Every row comes from one small tree of marks. The marks that hang from a mark follow it in brackets, in alphabetical order. Every link used is in the known rows. Which tree was each row made from?
In the rows, zero is written as 128.
Known rows
fidag[suvul vafavig[gugasa paruki]]: [158 160 131 159 153  87 132  85 121 117 124 145 119  82 106 107 111  99
 152 113  93 142 105  85 137 207 140  60 112 165 141 117 103 143 155]
fidag[suvul vafavig[gugasa mudipo nogi paruki]]: [155 165 152 150 152  92 157  90 133 128 124 146 124  30  98 127  93 104
 155 139 110 127 104  81 165 204 146  72 147 117 134 117  96 147 157]
gosu[marili[bigu[mudipo nezeko vozol]]]: [133 131 159 124  96 111 113 119 144 103 117 109 127 176 121 176 147 107
 100 138  89 200 176 165 119 128 146 117 113 160 174 139  77 137 146]
nezeko[bigu[marili mudipo]]: [112 120 182  98  95  93 103 126  76  98 138  95 132 147 102 173 122 119
  56 132 114 152 145 154 147 130 105  72  76 149 148 122 120 158 148]
vozol[bigu[marili[gosu] mudipo nezeko]]: [145 111 203 107 119 125 110 150 103 145 141 119 151 157 145 163 143 105
  94 140 113 151 147 187 145 132 147 111 109 155 167 136 116 122 162]
bigu[marili mudipo nezeko]: [163 126 192 108 117 123 109 153 117 119 135 106 119 147 115 153 124 113
  69 126  90 183 141 165 138 147 147  86  99 159 170 140  93 152 138]
gosu[gido[nuvak] marili]: [112  77 121 112 104 128 133 124 108 103 111 174 115 171  80 205 133  60
 120 132  82 152 152 120 123 136 124 107  97 185 145 158  91 151 133]
vozol[bigu[marili[gosu[gido]] mudipo nezeko]]: [134  93 205  87 102 136 106 147 102 138 143 125 146 179 126 167 151  87
  91 150 103 153 128 203 127 130 139 119  98 148 171 145 107 116 151]
vozol[bigu[marili[gosu[gido]] nezeko]]: [143 101 176  99 119 141 116 121 101 139 132 153 142 178 125 161 141  95
 110 155 104 134 142 181 132 122 133 118  99 162 152 138 110 115 132]
vafavig[fidag[suvul] gugasa nogi[zedofo] paruki]: [180 163 151 135 146 117 160  84 108 117 161 143 128  27 113 118 126 113
 163 127 125 135 116  69 191 195 198  68 136 150  63 115  95 145 120]
fidag[vafavig[gugasa nogi[zedofo]]]: [110 167 127 125 113 124 174 100 130 139 114 116 123  82 134 148 125 141
 137 152 121 101 140  93 191 199 120  73 110 147 123 115 109 156 174]
nogi[vafavig[gugasa mudipo] zedofo]: [137 136 120 132  97 111 171 123 143 136 111 116 123 132 135 160 121  85
 140 137 165  70 146 105 209 165 134 109 130 115  64 133  95 175 188]
marili[bigu[mudipo nezeko]]: [122 127 159  99 120 112 125 118 159  87 139 103 152 153 149 167 141 127
 101 168 107 174 174 172 154 147 155 104 108 153 149 129  90 125 157]
bigu[marili[gosu[gido]] mudipo nezeko vozol]: [133 122 204 108  84 120  88 132 126 131 137 110 115 197  81 160 153  88
  57 137  77 208 117 195  79 159 181 116 101 146 197 155 107 123 116]
mudipo[bigu[marili[gosu[gido]] nezeko vozol]]: [158 117 174 128  98 142  95 104 122 104  98 135 146 189  80 154 149 101
  44 168  76 186 115 161  99 143 160 122 117 156 176 122 126 128 102]
gido[gosu[marili[bigu[vozol]]] nuvak]: [ 86  94 111 135 102  96 125 158 121 129 108 152 136 180  90 181 138  64
 115 155 109 141 197 136 129 141 168 124  87 172 155 161 142 111 103]
paruki[vafavig[gugasa mudipo[bigu] nogi[zedofo]]]: [150 129 157 122 109 131 179 101 138 131  90 103 146  74 123 164 125 119
 118 180 168  82 154 127 241 168 119 100 157 132  98 100 120 151 159]
bigu[marili[gosu] vozol]: [132 152 149 136 121  98 108  98 109 133 113 140 131 165 102 166 144 102
  89 131 112 163 152 154 122 165 176  83 108 165 164 131 142 142 114]
fidag[vafavig]: [119 147 102 119 116 111 142 102 142 116 103 122 125 121 135 150 112 128
 122 133  99 124 131 120 163 174 117  75 100 159 140 123 119 150 180]
nogi[vafavig[fidag[suvul] mudipo paruki]]: [195 136 107 135 131 101 143 111 150 104 120 139 109  81 114 121  96  72
 148 105 128 123  93 101 174 150 194 105 153 112  69 126 102 160 159]
suvul[fidag]: [136 150 105 111 143 105 150  84 146  88 138 116 140 101 159 168 123 138
 134 114 114 140 144 131 183 137 143  83 128 160 109 110  89 144 144]
gido[gosu[marili]]: [133  86 107 110 105 121 140 142 110 137 134 172 130 147 120 169 107  83
 116 124 116 133 171 129 168 139 128  92  91 141 130 160 118 138 146]
zedofo[nogi[vafavig[fidag gugasa]]]: [190 166  84 125 142  83 145  84 172 106 134 156 120 116 137 109 167 111
 141 143 136 118 136 106 207 169 171  81 145 114  78 113  73 180 176]
gido[gosu[marili[bigu]]]: [111  93 105  99 114 118 141 135 123 120 131 169 141 159 133 170 118  88
 121 147 125 136 196 147 161 132 138  98  93 144 139 152 119 126 141]
paruki[vafavig[nogi]]: [144 146 118 103 126 127 158  87 145 125 101 117 110  99 122 163 121 129
 130 142 137 115 172 149 221 161 135  76 120 168 135 100 120 142 145]
paruki[vafavig[gugasa]]: [160 132 124 127 145  98 145  79 137 136 119 136 123 127 136 146 140 115
 141 137 155 115 164 144 205 176 118  72 119 180 128 111 112 145 147]
gosu[gido marili[bigu]]: [110  99 115  84 105 134 136  92 127  83 112 165 131 177 118 189 138  83
 125 149  97 159 171 156 130 123 115  96 103 160 145 143  77 143 142]
gugasa[vafavig]: [155 141 126 113 109 125 124  87 148 139 107 144 159 147 129 164 144 129
 129 147 100 145 174 136 179 150 129  71  94 171 119 129 125 152 150]
marili[bigu[nezeko] gosu[gido[nuvak]]]: [ 79  95 150  98 140 123 136  95 162  94 136 168 150 189 118 191 146  95
 126 197 101 165 171 157 111 156 190 148 125 171 150 143 124  98 125]
marili[bigu[mudipo nezeko vozol] gosu[gido]]: [ 88 117 172  94  92 113 106  95 166  97 145 113 150 202 117 178 171 102
  93 180  94 203 147 202  96 163 191 137 116 140 175 143 107  95 135]
suvul[fidag[vafavig[gugasa paruki]]]: [158 173 130 148 181  73 169  72 144 110 140 118 136  73 153 123 120 139
 160 106 120 139 113  88 159 166 134  66 138 149 134 107  99 135 134]
bigu[marili[gosu] nezeko vozol]: [156 151 172 142 125 114 104 105 127 141 121 132 116 172  98 152 134 115
  82 134  96 182 149 157 109 157 181 109 113 167 171 135 126 130 108]
vozol[bigu[marili]]: [149 127 144 112 118 117 117 131  80 131 108 130 147 146 135 162 139 102
 112 137 124 105 163 161 177 121 109  72  84 171 134 119 115 144 138]
fidag[suvul vafavig[gugasa mudipo[bigu[nezeko]]]]: [158 128 143 147 119 122 121 115 155 110 101 131 142  88 111 121 107 111
 112 165  88 137  88 109 143 184 119 121 147 133 130 119  91 152 193]
nogi[vafavig[gugasa mudipo]]: [162 129 112 138 128  90 154 106 155 126 122 149 134 134 133 155 127  87
 133 146 159  98 145 116 202 164 129  99 134 115  98 131  90 172 174]
gosu[gido marili]: [133  91 115  93  96 138 135 101 111 100 120 172 114 165 102 190 126  78
 116 127  87 155 147 135 139 132 104  87  98 159 139 151  74 158 148]
zedofo[nogi[vafavig[fidag mudipo paruki]]]: [204 164 109 133 147  75 163  96 169  99 127 139 114  88 123 122 129  92
 142 131 139 112 123  95 207 146 191  86 168  78  69 119  87 173 164]
paruki[vafavig[fidag nogi[zedofo]]]: [144 147 115  91 106 147 168 100 146 132 106  93  99  72 136 147 123 139
 147 132 148 103 148 140 227 156 166  92 132 162  80 107 128 143 154]
bigu[marili[gosu] mudipo vozol]: [121 143 181 124 101  92  96 130 110 131 129 107 135 166 107 169 154  94
  69 124 108 186 138 177 116 173 183  83 110 151 185 141 135 142 133]
gosu[gido[nuvak] marili[bigu[nezeko]]]: [106  82 136 104 115 134 134 119 139  90 109 167 121 192  93 195 138  77
 124 164  78 170 176 140 104 120 139 136 106 187 158 154  82 126 121]
gido[gosu[marili] nuvak]: [109  71 112 128 114 113 141 168 106 142 125 175 129 151  96 187 113  60
 119 132 107 129 178 111 152 147 149 111  91 168 140 168 136 132 127]

Which tree is each row?
[157 148 146 159 150  80 144  96 129 124 123 143 125  63 108 123  95  90
 153 123 110 125  99  87 147 201 135  76 138 131 124 127 101 147 166] -> fidag[suvul vafavig[gugasa mudipo paruki]]
[177 132 109 118 141 110 122  82 146 128 127 138 109  87 131 113 138 113
 161 120 141 130 121 143 183 178 158  87 139 182  95 112 107 143 157] -> paruki[vafavig[fidag[suvul] gugasa]]
[118 107 160  97  71 128 107 116 146  93 120 117 120 204  97 181 154  84
  95 150  72 206 153 182  92 125 138 125  98 154 179 151  64 126 133] -> gosu[gido marili[bigu[mudipo nezeko vozol]]]
[138 144 134 130 115 122 138 105 145 107  97 139 148  48 106 134 110 117
 115 173  99 120  98 105 171 196 123  96 152 121 132 106  99 161 190] -> fidag[suvul vafavig[gugasa mudipo[bigu] nogi]]
[140 164 140 136 130 108 157 104 136 112 108 126 111  35  94 139  76 104
 142 129  90 127 103  93 164 186 155  77 140 118 132 115 107 145 166] -> fidag[suvul vafavig[mudipo nogi paruki]]
[ 67  83 197  91  96  96 106 131  79 102 147 125 138 178  76 198 136  88
  63 152 105 161 131 159 104 143 139 111  88 156 165 144 144 134 135] -> nezeko[bigu[marili[gosu[gido[nuvak]]] mudipo]]
[124 111 148  90 128 127 124 100 106 116 131 172 130 166 108 172 131  87
  97 139 110 151 141 159 126 156 155  83 105 153 156 143 125 142 129] -> bigu[marili[gosu[gido]]]
[110 157 141 124 110 116 184 112 140 144 114 113 130  65 130 161 109 132
 140 163 138  85 133  95 202 191 116  88 134 113 107 129 105 159 185] -> fidag[vafavig[gugasa mudipo nogi[zedofo]]]
[159 143  94 126 106 124 157 111 144 128 124 122 116 126 151 128 143 106
 150 123 157  93 126  99 197 166 164 103 121 144  51 126 101 170 175] -> nogi[vafavig[fidag gugasa] zedofo]
[130 158 132 131 112 106 115  86 162  97 113 108 140 171 123 158 150 131
 106 170 101 166 180 160 140 144 165 110 101 168 143 118  98 117 115] -> marili[bigu[nezeko vozol]]
[182 126 165 158 176  66 165  81 114 121 160 166 162  86 124 161 118  92
 140 148 156 123 146  84 192 172 134  61 137 118 104 135  97 145 118] -> vafavig[gugasa mudipo paruki]
[ 88  76 110 116 122 107 143 161 119 124 117 171 142 164 110 187 124  67
 125 156 116 133 202 129 143 138 159 119  92 171 146 164 139 119 120] -> gido[gosu[marili[bigu]] nuvak]
[160 148 125 106 126 132 171  87 143 144 125 112 113  68 142 134 140 140
 157 143 166 100 145 126 228 174 157  84 136 162  80 108 118 145 144] -> paruki[vafavig[fidag gugasa nogi[zedofo]]]
[ 93 134 193 119  84  79  91 110  86 114 137  93 136 171  87 177 143 115
  52 134 115 174 137 167 114 145 140  95  92 145 167 127 145 140 136] -> nezeko[bigu[marili[gosu] mudipo vozol]]
[193 126 187 161 125 103 110 115 124 123 107 132 161 135  96 145 143 106
  64 180 119 154 131 129 149 149 127 107 134 129 144 126  96 152 109] -> vafavig[gugasa mudipo[bigu[marili nezeko vozol]]]
[186 119 165 123 126 142 112 122 114  95  94 133 148 145 109 144 125 121
  53 159  87 164 139 133 153 132 130  95 111 168 152 111 111 152 123] -> mudipo[bigu[marili nezeko]]
[175 124 127 103 113 124 134  97 167 145 120 146 163 103 142 161 133 130
 144 155 125 137 142 134 186 135 153  92 133 133  76 144 123 154 157] -> gugasa[vafavig[fidag mudipo]]
[ 87  83 118  98 114 124 137 117 126  85 103 168 131 184  95 204 144  64
 129 160  92 154 178 138 114 127 134 116 103 185 153 153  94 137 126] -> gosu[gido[nuvak] marili[bigu]]
[172 133 143 149  94 124 106  99 142  90  98 109 155 158 102 152 147 127
  59 168  79 169 135 130 154 145 140 115 110 161 138 108 107 134 123] -> mudipo[bigu[nezeko vozol]]
[188 140 122 132 148 101 125  88 118  91 148 148 126  69 116 122 113  99
 146 104 102 161 106  97 158 165 192  70 125 160  85 121 109 138 126] -> vafavig[fidag[suvul] paruki]
[120 101 145 112  83 113 115 155 137 129 135 123 131 179 115 162 133  88
  94 144 102 179 176 175 126 133 157 121  91 137 167 161 107 113 132] -> gido[gosu[marili[bigu[mudipo nezeko vozol]]]]
[127 115 134 108  87 134 116  93 144  94 108 141 115 201  95 177 149  90
 111 154  75 186 164 164  99 117 132 123 100 165 160 143  68 125 117] -> gosu[gido marili[bigu[nezeko vozol]]]
[153 156 141 166  99  98 118 108 131  95  76  99 136  84  82 126  99  89
 103 133  80 143  79 101 128 177 147  97 138 128 136 109 123 141 155] -> fidag[suvul vafavig[mudipo[bigu[vozol]] paruki]]
[160 150 192 130  90 109  84 147 121 127 119  78 111 168  90 146 142 108
  56 123  77 198 134 175 113 148 159  92  89 160 183 138  96 145 116] -> bigu[marili mudipo nezeko vozol]
[166 146 143 161 125  93 186 113 128 134 121 119 125 112 123 148 113  71
 146 125 168  79 139  78 205 165 149  95 136 111  66 129 103 163 157] -> nogi[vafavig[gugasa mudipo paruki] zedofo]
[181 156 155 137 157 110 184  77 109 125 165 144 143  42 131 134 137 129
 154 143 149 123 134  63 209 181 181  60 132 138  69 120 106 143 106] -> vafavig[fidag gugasa nogi[zedofo] paruki]
[ 96 169 116 108  92 139 173 111 134 124  97  96 113  86 128 160 108 142
 126 141 102 102 138 106 189 182 129  79 105 147 122 116 119 153 183] -> fidag[vafavig[nogi[zedofo]]]
[144 138 142 131  89 116 139 100 139  96  96 117 166  93  98 184 133 121
  71 191 113 131 143 125 200 150 140  97 138 109 123 108 113 152 134] -> vafavig[mudipo[bigu[vozol]] nogi]
[155 130 122  93 129 123 163 101 151 112 143 145 146  47 139 170 116 134
 130 167 140 121 133 118 215 150 170  87 152 105  78 134 101 154 147] -> vafavig[fidag mudipo nogi]
[107 120 163 109 127  96 122  88  82 106 136 144 139 151 107 180 115 126
  82 144 129 138 155 137 142 133 125  88  99 156 136 119 148 148 141] -> nezeko[bigu[marili[gosu]]]
[139 118 152 120  91 126  96 100 105  97  92 140 157 182  84 163 158  88
  49 166  94 169 117 161 112 151 153  99 114 154 167 121 139 138 109] -> mudipo[bigu[marili[gosu[gido]] vozol]]
[145 177 138 128 159  93 191  88 158 105 123  99 127  29 141 153  88 142
 152 121 120 127 114  94 183 146 146  83 161 109 127 107 103 138 143] -> suvul[fidag[vafavig[mudipo nogi paruki]]]
[131 151 152 102  83 151 165 107 150 154  99 120 154  92 120 191 124 131
 137 167 118 107 177 124 213 150 139  88 122 130  83 133 122 159 164] -> gugasa[vafavig[mudipo nogi[zedofo]]]
[194 106 131 111 114 141 124 112 169 104  94 110 121  81 120 126 106 112
 116 148 120 136  98 154 183 139 161 136 169 147  89 107 112 139 170] -> paruki[vafavig[fidag[suvul] mudipo[bigu[nezeko]]]]
[101 121 154 129 105 104 103 115 107 127 108 147 120 194  64 180 154  70
  86 143  97 163 139 156  89 165 183 102  98 175 174 149 143 129  88] -> bigu[marili[gosu[gido[nuvak]]] vozol]
[145 142 204 128 106 105  95 134 126 138 134 104 122 173 102 156 148 105
  60 128  91 205 136 180 103 164 190 109 116 153 193 144 120 131 127] -> bigu[marili[gosu] mudipo nezeko vozol]
[113 143 108 120 101 114 129 120 151 113  98 120 112  85 115 147  86 101
 135 125  89 118 104 127 150 183 131  97 128 136 120 130 103 157 208] -> fidag[suvul vafavig[mudipo]]
[148 136 154 139 110 115 103 100 107 105  89 136 162 164 101 160 152 104
  53 157 103 166 136 147 131 155 160  94 123 161 165 111 149 147 119] -> mudipo[bigu[marili[gosu] vozol]]
[107 117 115 104  83 123 118  88 129  88 101 145 125 196  96 186 155  81
 115 148  91 170 167 163 110 126 125 101  95 163 156 141  79 135 123] -> gosu[gido marili[bigu[vozol]]]
[216 123 170 141 176  95 172  77 124 103 152 166 187  24 125 139 132 122
 116 186 154 136 112  68 216 160 164  75 173  92  85 114 108 144 104] -> vafavig[fidag gugasa mudipo[bigu] nogi paruki]
[122  85 156 111 124 130 115 123 100  91  96 168 163 168  89 180 145  78
  61 174  97 155 130 137 121 152 157 109 119 172 162 129 149 140 118] -> mudipo[bigu[marili[gosu[gido[nuvak]]]]]
[181 145 168 134 153 101 197  91 118 134 167 139 150  21 129 148 120 117
 155 153 168 108 127  66 219 173 177  73 158  99  50 131 102 147 117] -> vafavig[fidag gugasa mudipo nogi[zedofo] paruki]
[209 136 119 151 154  85 144  99 147 116 141 156 119  78 120 107 115  74
 160 114 149 122  94  88 176 167 185  98 158 112  67 127  89 161 151] -> nogi[vafavig[fidag[suvul] gugasa mudipo paruki]]
[152 143 146 104 108 130 150  93 161 148 109 148 162  94 119 184 130 133
 131 172 115 127 176 133 208 148 135  81 127 127 113 131 117 156 155] -> gugasa[vafavig[mudipo nogi]]
